Each row was made from one walk, in order. Every step used is in the known rows, and no mark comes twice. Write each row's walk.
In the rows, 128 means zero.
Known rows:
mipi > bafabas > mapura > lemirit > suner: [143 139 128 119  86  80 140 115 158 106 129 166  58 128  87 111 141 201
 209 179 112 112 131 142 109 140 138 132 118  73  82  79  91  65 187 141
 110  85 149 109 195]
bafabas > mapura: [133 119 130 127 119 122 106 137 122 129 136 127  77 129 128 136 129 139
 194 139 133 118 116 136 127 150 145 120 141  83 119 111 115 114 150 121
 106 132 116 120 139]
muma > bafabas > mapura > lemirit > suner: [137 133 125 126  95  88 121 138 166 106 132 186  64 104 104 103 147 161
 207 145  96 117 121 143 132 166 153 114 114  63  71  87 111  68 158 157
 118 118 147 111 145]
mapura > lemirit > goti > bafabas > mipi: [134  29 111 125 123 116 136 170 179 114 144 144  71 124 150 119 114 200
 199 146  99 118 147 130 134 117 134 150 149 107 102 120 108  98 110 187
 161 113 151 114 177]
goti > lemirit > dufa > bafabas: [ 99 113 132 138 132 128 110  71 146 141 136 122 117 154 112 132 116 152
 116 133 122  76 123 116 146 103 131 133 146 142 160 110 119 113 101 152
 128 140 162 120 172]
lemirit > mapura: [128 148 123 138 119 155 134 115 114 143 139 142 106 125 137 128 134 134
 161 133 120 130 136 134 135 153 126 146 121  78 130 115 125 111  97 104
 128 103 140 134 132]
dufa > lemirit > goti: [140  94 131 123 135 124 113 146 161 111 120 157 101 142 146 120 169 132
 144 130 123 112 135 144 117 131 123 139 103 155 134 117 119 101 116 156
 110 117 124 118 161]
bafabas > bukez: [114 116 122 123 117 106 133 141 123 115 136 131 123 124 130 137 134 128
 144 119 115 109 128 131 137 135 156 147 138  66 150 118  83 112 131 127
 126 124 119 137 145]
muma > bafabas > mapura: [135 102 127 131 114 140 101 122 128 123 147 148  71 105 154 129 127 160
 175 137 125 117 112 140 140 148 156  98  99  80 108 140 113  98 138 153
 122 132 139 120 145]
mipi > bafabas: [127 133 135 120 111 118 138  97 117 119 139 122 107 127 123 135 128 190
 114 151 138 125 126 122 125 123 121 124  95 130 127 143 113 105 147 134
 131 109 147 139 185]
dufa > lemirit: [141 141 146 131 145 121 102 148 173 128 118 135  95 138 132 134 161 130
 119 127 135 119 141 135 118 112 128 128 112 148 135 103 116 135 116 121
 121 134 103 109 148]
bafabas > suner: [131 118 128 126 135 113 128 163 117 123 136 130 142 144 135 133 118 130
 177 156 125 123 129 131 125 145 141 135 135 129  98 110 130 121 117 139
  91 115 126 135 143]
muma > bafabas: [131 116 136 124 121 136 118 118 133 126 147 142 117 108 140 112 133 151
 109 123 122 126 116 129 142 129 137 108  85 124 116 150 132 109 125 152
 133 138 138 120 123]
goti > bafabas: [124  75 106 132 134 153 114 144 140 150 133 116 127 125 122 137 121 184
 129 129 135 130 133 118 143 117 137 126 130 130 147 148 120 116 125 142
 128 102 116 123 147]
mipi > bafabas > mapura > lemirit: [120 133 136 118  96  91 135 119 171 106 134 142  58 117 109 142 123 198
 181 167 115 124 117 132 107 107 143 122 129  85  90  92  95  96 148 129
 111 118 157 109 209]
mapura > lemirit > goti: [130  76 124 126 114 106 146 131 182  98 108 157 117 128 144 115 140 132
 169 116 100 125 137 138 125 114 132 151 146 134 100 111 129 109 110 148
 124 123 156 120 147]
mipi > bafabas > mapura: [120 122 133 118 107 129 112 107 117 126 145 128  60 129 118 143 122 204
 166 168 148 122 119 134 126 136 147 115 109  96 118 112 106  88 160 136
 111  98 146 127 196]
mipi > bafabas > goti > lemirit > muma: [110  79 150 126 101  88 130  99 125 129 167 110 102 130  85 142 115 233
 185 153 134 101 122 137 131  60 138 114  79 181 168 169  75  50 141 223
 121 108 138 129 210]
mipi > bafabas > bukez: [124 120 130 113 104 103 138 108 118 111 150 130 104 120 113 143 122 188
 135 151 142 103 123 129 136 120 147 130 106  67 151 131  77  82 148 138
 132 107 140 147 197]
lemirit > mipi > bafabas > mapura: [139 127 131 121  83 148 121 108 106 141 135 113  57 126 142 141 146 201
 187 173 148 115 119 141 129 165 147 110  96  50 115 117  95  61 170 147
  96 103 123 132 186]
dufa > bafabas > mapura > lemirit: [136 136 140 127 121 125 128 100 193 116 111 136  68 139 136 139 136 142
 184 142 106 126  94 134 106 102 152 125 226  89 109  49 103 123 130 147
 109 111 140 109 177]
muma > bafabas > goti: [141 107 143 126 122 132 138 133 134 122 145 153 117 104 144 123 119 171
 164 121 114 114  94 150 127 140 151 101  86 148  95 167  97 112 136 175
 132 143 141 123 135]
mapura > lemirit: [127 146 124 129 120  93 143 141 178 103 114 128 123 122 124 127 134 126
 137 130 106 130 131 123 118 105 120 145 164 120 112  99 129 140 117 130
 131 140 141 118 145]
dufa > lemirit > muma > bafabas > goti: [145 113 141 126 127 105 123 140 165 126 150 131  93 119 134 130 144 166
 160 143 115  92 118 151 122  95 157 102  55 168 142 144  88  71 110 234
 121 116 101 121 151]
bafabas > goti > lemirit > mipi: [131  78 138 128 117 121 126 126 130 134 145 110 119 126 142 137 139 174
 203 127 126 100 117 148 135 140 147 128 118 143 137 152  78  83 146 160
 114 144 104 124 146]
muma > lemirit > mipi > bafabas > mapura: [144 110 136 123  80 151 143 108 111 130 145 108  32 103 145 149 148 218
 202 172 144 103 121 131 144 163 144  89 141  63 112 142  95  38 164 146
 105 100 118 127 188]
muma > lemirit: [127 115 147 123 124 137 136 132 127 132 146 124 105 101 123 130 133 145
 145 131 127 125 131 121 146 120 121 113 182 131 122 150 126 118 126 143
 137 139 115 125 126]
mapura > lemirit > muma: [122 131 119 132 118  83 149 135 174 111 121 106 116 124 115 122 132 122
 153 131 103 133 128 122 114  68 121 139 140 127 143  95 125 101 105 187
 134 126 128 123 149]
dufa > lemirit > muma > bafabas: [143 123 134 130 122 108 107 128 167 134 137 117  92 116 131 118 169 145
 118 146 123 105 136 127 127  91 131 108  48 147 166 128 126  78 100 211
 121 116 107 122 151]
dufa > lemirit > goti > bafabas: [146  47 111 121 133 140 105 159 168 127 127 143 104 142 145 122 163 182
 140 117 125 101 150 134 141 119 143 130  96 156 147 144 104  79 113 170
 117  88 106 113 175]

Write each row's walk:
[143 168 135 129 130 140 120 139 164 146 129 137  82 136 138 120 161 126
 148 133 111 113 139 130 119 140 122 141 102  99 136  95 124 108  83  95
 118  97 115 113 145]	dufa > lemirit > mapura
[156 144 159 125  95 122 139 133 151 125 141 108  65 136 157 143 168 212
 169 168 134  92 117 150 105 136 145 121  71 139 115 115  83  70 161 162
 110 112  91 122 203]	dufa > lemirit > mipi > bafabas > goti
[131  84 143 130  92 130 114  86 120 149 138  96  96 119 123 143 148 218
 137 166 142  99 144 123 151 120 120 111  70 129 152 156 110  67 157 146
 123 131 136 121 200]	goti > lemirit > mipi > bafabas
[147 135 153 130 129 155 142 102 143 125 130 133 116 150 137 142 119 142
 162 124 129 113  90 159 107 129 158 122 181 153 123 112  93 114 131 166
 123 123 135 135 164]	dufa > bafabas > goti
[150 145 133 136 124 129 127 134 163 143 111 103  91 135 162 133 186 129
 134 136 134  99 138 122 121 146 129 114  93 111 142 111 125 101 135 131
 123 128  87 119 144]	dufa > lemirit > mipi
[143 129 117 125 109 106 135 155 164 115 109 116  55 118 149 136 155 142
 215 143 106 117 125 140 116 148 139 133 165  46  95  67 110  99 143 130
 102 137 109 107 144]	bafabas > mapura > lemirit > mipi
[122 110 129 123 106  85 156 131 175 101 135 126 107 106 116 121 121 175
 188 136  88 118 108 146 106  83 152 116 100 148 111 129  93  79 114 234
 127 132 138 123 163]	mapura > lemirit > muma > bafabas > goti
[135 138 130 117  97 114 160 110 151 112 119 101  95 107 132 123 145 191
 145 167 121 115 131 131 114 120 112 128 109  89 108 102 115  83 141 140
 124 123 143 125 194]	mapura > lemirit > mipi > bafabas
[125  81 153 136 120 101 115 130 136 126 155 133 130 133 107 136 124 176
 189 122 126 118 119 146 131 101 145 129 128 176 134 154  86 110 131 148
 124 143 125 119 146]	bafabas > goti > lemirit
[135 120 137 119  94 139 155 114 110 127 141 102  96 123 148 146 132 205
 179 163 140 107 112 157 115 148 144 113  87 115 104 136  82  70 168 168
 120 115 125 131 189]	lemirit > mipi > bafabas > goti
[114 154 126 129 133 145 143  89 131 131 129 123 109 158 123 123 107 133
 101 142 118  85 106 120 134 145 139 136 156 109 127  91 127 122 103 149
 116 127 161 137 153]	lemirit > dufa > bafabas
[108 104 134 139 130 114 108  94 127 141 161 117  87 156 111 128  96 173
 138 163 121  82 122 118 158 124 129 142 156 115 158 111 104 112 110 158
 159 154 164 120 192]	goti > lemirit > dufa > bafabas > mipi
[143 126 133 132 113 152 149 134 124 135 123 100  83 104 148 141 157 142
 142 139 127 116 145 125 148 165 125 105 166  96 129 148 122  85 131 153
 128 135  97 132 116]	muma > lemirit > mipi
[149 154 130 122 114 107 138 101 171 122 107 169  62 156 103 124 144 141
 208 155  99 116 106 142 120 157 161 135 209  75  89  39 102  91 166 147
 100  97 137 106 181]	dufa > bafabas > mapura > lemirit > suner
[122 115 122 126 107  83 139 136 170 118 125 107  59 126 109 132 126 149
 209 147  98 123 122 133 115  82 152 120 164  84 131  73 102  95 122 177
 106 113 116 111 160]	bafabas > mapura > lemirit > muma
[ 90 138 119 124 117  79 137 149 168 116 126 138  69 135 106 118 111 144
 179 136  97 104 122 141 114 132 149 142 160  59  95  60 109 116 117 134
 112 140 140 112 165]	bafabas > mapura > lemirit > dufa
[140 111 132 125 124 131 104 143 129 126 159 141  79 100 145 124 111 164
 148 154 109 116 128 127 140 157 127 119  89  96 110 142 124 116 122 168
 173 137 157 123 142]	muma > bafabas > mipi
[151 124 129 129 130 167 106  85 139 135 121 133  65 159 134 146 132 136
 173 142 128 115  90 137 122 128 165 103 199  90 128  79 105 111 137 143
 111 111 131 115 165]	dufa > bafabas > mapura
[137   4 109 119 116 162 135 165 120 127 168 150  62 117 149 127 127 219
 195 157 111 101 143 126 157 145 132 123 169 125 117 185 107  72 124 195
 158 109 124 123 167]	muma > lemirit > goti > bafabas > mipi
[133  88 141 130 102  79 131 128 136 126 152 164 134 138  83 115 141 178
 209 131 117 107 116 147 117 146 147 131 114 171 122 148  81  73 168 158
 128 127 122 122 150]	bafabas > goti > lemirit > suner
[137 135 139 121  90 106 171 122 161 107 119 110  90 122 144 138 137 209
 192 161 112 111 112 147 100 127 133 130 112 109  72 112  84  77 153 161
 120 128 128 120 203]	mapura > lemirit > mipi > bafabas > goti
[127  34 106 126 121 150 124 140 124 141 135 142 126 133 152 111 127 191
 160 118 131 116 127 124 143 141 143 127 122 133 139 159 115  88 120 171
 113 100 132 135 151]	lemirit > goti > bafabas
[114  88 160 126  98  97 120  98 138 119 172 133 119 127  98 146 112 228
 180 149 138 107 118 144 127  86 143 126  88 180 134 170  84  86 156 162
 127 119 147 120 200]	mipi > bafabas > goti > lemirit
[145 130 133 132 108 113 154 134 110 126 135 165 101 122  97 106 159 139
 162 143 115 111 137 132 144 174 135 109 169 124 108 138 134  72 161 145
 128 103 121 133 119]	muma > lemirit > suner
[ 84  99 138 133 125  84 131 130 130 123 163 127 130 142 101 116  96 174
 167 123 122  84 120 144 132 117 143 137 109 157 131 150  85 114 119 157
 128 157 138 122 154]	bafabas > goti > lemirit > dufa
[127  64 121 123 113 108 133 116 172 102 124 175  56  93 163 106 145 163
 205 127  93 119 123 141 132 136 153 123 116  91  90 112 108  90 123 187
 122 127 161 113 155]	muma > bafabas > mapura > lemirit > goti
[127  34 106 119 118 122 148 153 177 119 126 141 117 114 136 112 130 181
 169 117 105 128 133 134 131 109 141 140 143 129 113 133 113 103 112 175
 131 105 150 118 170]	mapura > lemirit > goti > bafabas
[155 129 136 124 138 138 129 113 133 125 126 119 127 162 128 147 117 125
 164 167 121 111 102 134 131 137 153 127 187 136 107  91 133 127 120 152
 100 110 139 137 166]	dufa > bafabas > suner
[135  95 130 130 109  89 113 112 131 133 140 162 137 131  88 112 151 159
 164 136 121 111 143 116 145 140 119 132 109 156 143 145 120  76 154 146
 120 116 127 124 136]	goti > lemirit > suner
[104 150 120 136 130 142 124  93 137 128 130 124  57 154 128 125 108 149
 164 148 126  82  97 146 131 155 161 118 188  68 121  68 103 110 131 146
 104 121 142 126 172]	lemirit > dufa > bafabas > mapura
[135 137 117 127 112 111 156 144 166 123 102 101 111 114 159 136 155 127
 150 140 109 124 140 127 111 126 115 141 142  79 103  93 125 113 128 129
 127 139 113 114 133]	mapura > lemirit > mipi
[105 149 134 132 129 135 150 106 136 129 139 127 117 168 123 131  94 148
 150 129 122  75  94 157 118 150 160 134 174 124 107 102  90 115 110 170
 117 130 145 139 172]	lemirit > dufa > bafabas > goti
[129 108 127 132 117 126 134 113 126 137 143 120 105 103 126 118 132 160
 119 137 113 117 120 123 145 106 126  98  68 124 157 154 134  78 109 212
 129 117 140 135 135]	lemirit > muma > bafabas
[132  98 152 116  85  81 126 100 122 122 152 162 113 137  74 126 131 229
 192 157 132 103 126 143 137 127 129 124  88 175 121 159  80  48 187 169
 118 102 148 124 198]	mipi > bafabas > goti > lemirit > suner
[116 126 138 119  99 131 158 113 127 106 148 127 119 130 121 136 113 210
 169 150 148 115 110 155 117 119 143 125  96 154  97 139  88  94 160 161
 120 111 140 142 191]	mipi > bafabas > goti
[130 141 132 123 116 165 149 118 122 131 150 134  89 106 124 132 132 139
 169 133 106 122 141 134 151 156 124 130 168  87 126 142 125 102  77 111
 128 103 127 123 131]	muma > lemirit > mapura
[120   4 113 118 114 142 136 162 131 119 157 141  90 107 148 126 144 189
 183 117 121  96 149 127 171 138 167 127 182  71 164 186  77  65 118 180
 135  94 122 133 158]	muma > lemirit > goti > bafabas > bukez
[126  64 116 117 122 136 105 147 129 144 140 121  86 132 126 132 122 199
 199 138 131 129 119 127 150 132 161 117 156  88 147 131 101 106 141 141
 113  99 108 119 156]	goti > bafabas > mapura
[110  73 140 129 107  87 134 118 132 134 148 115 131 132 102 132 115 175
 198 128 118 111 122 140 137  71 148 123 124 176 180 154  89  70 127 216
 126 117 115 120 160]	bafabas > goti > lemirit > muma
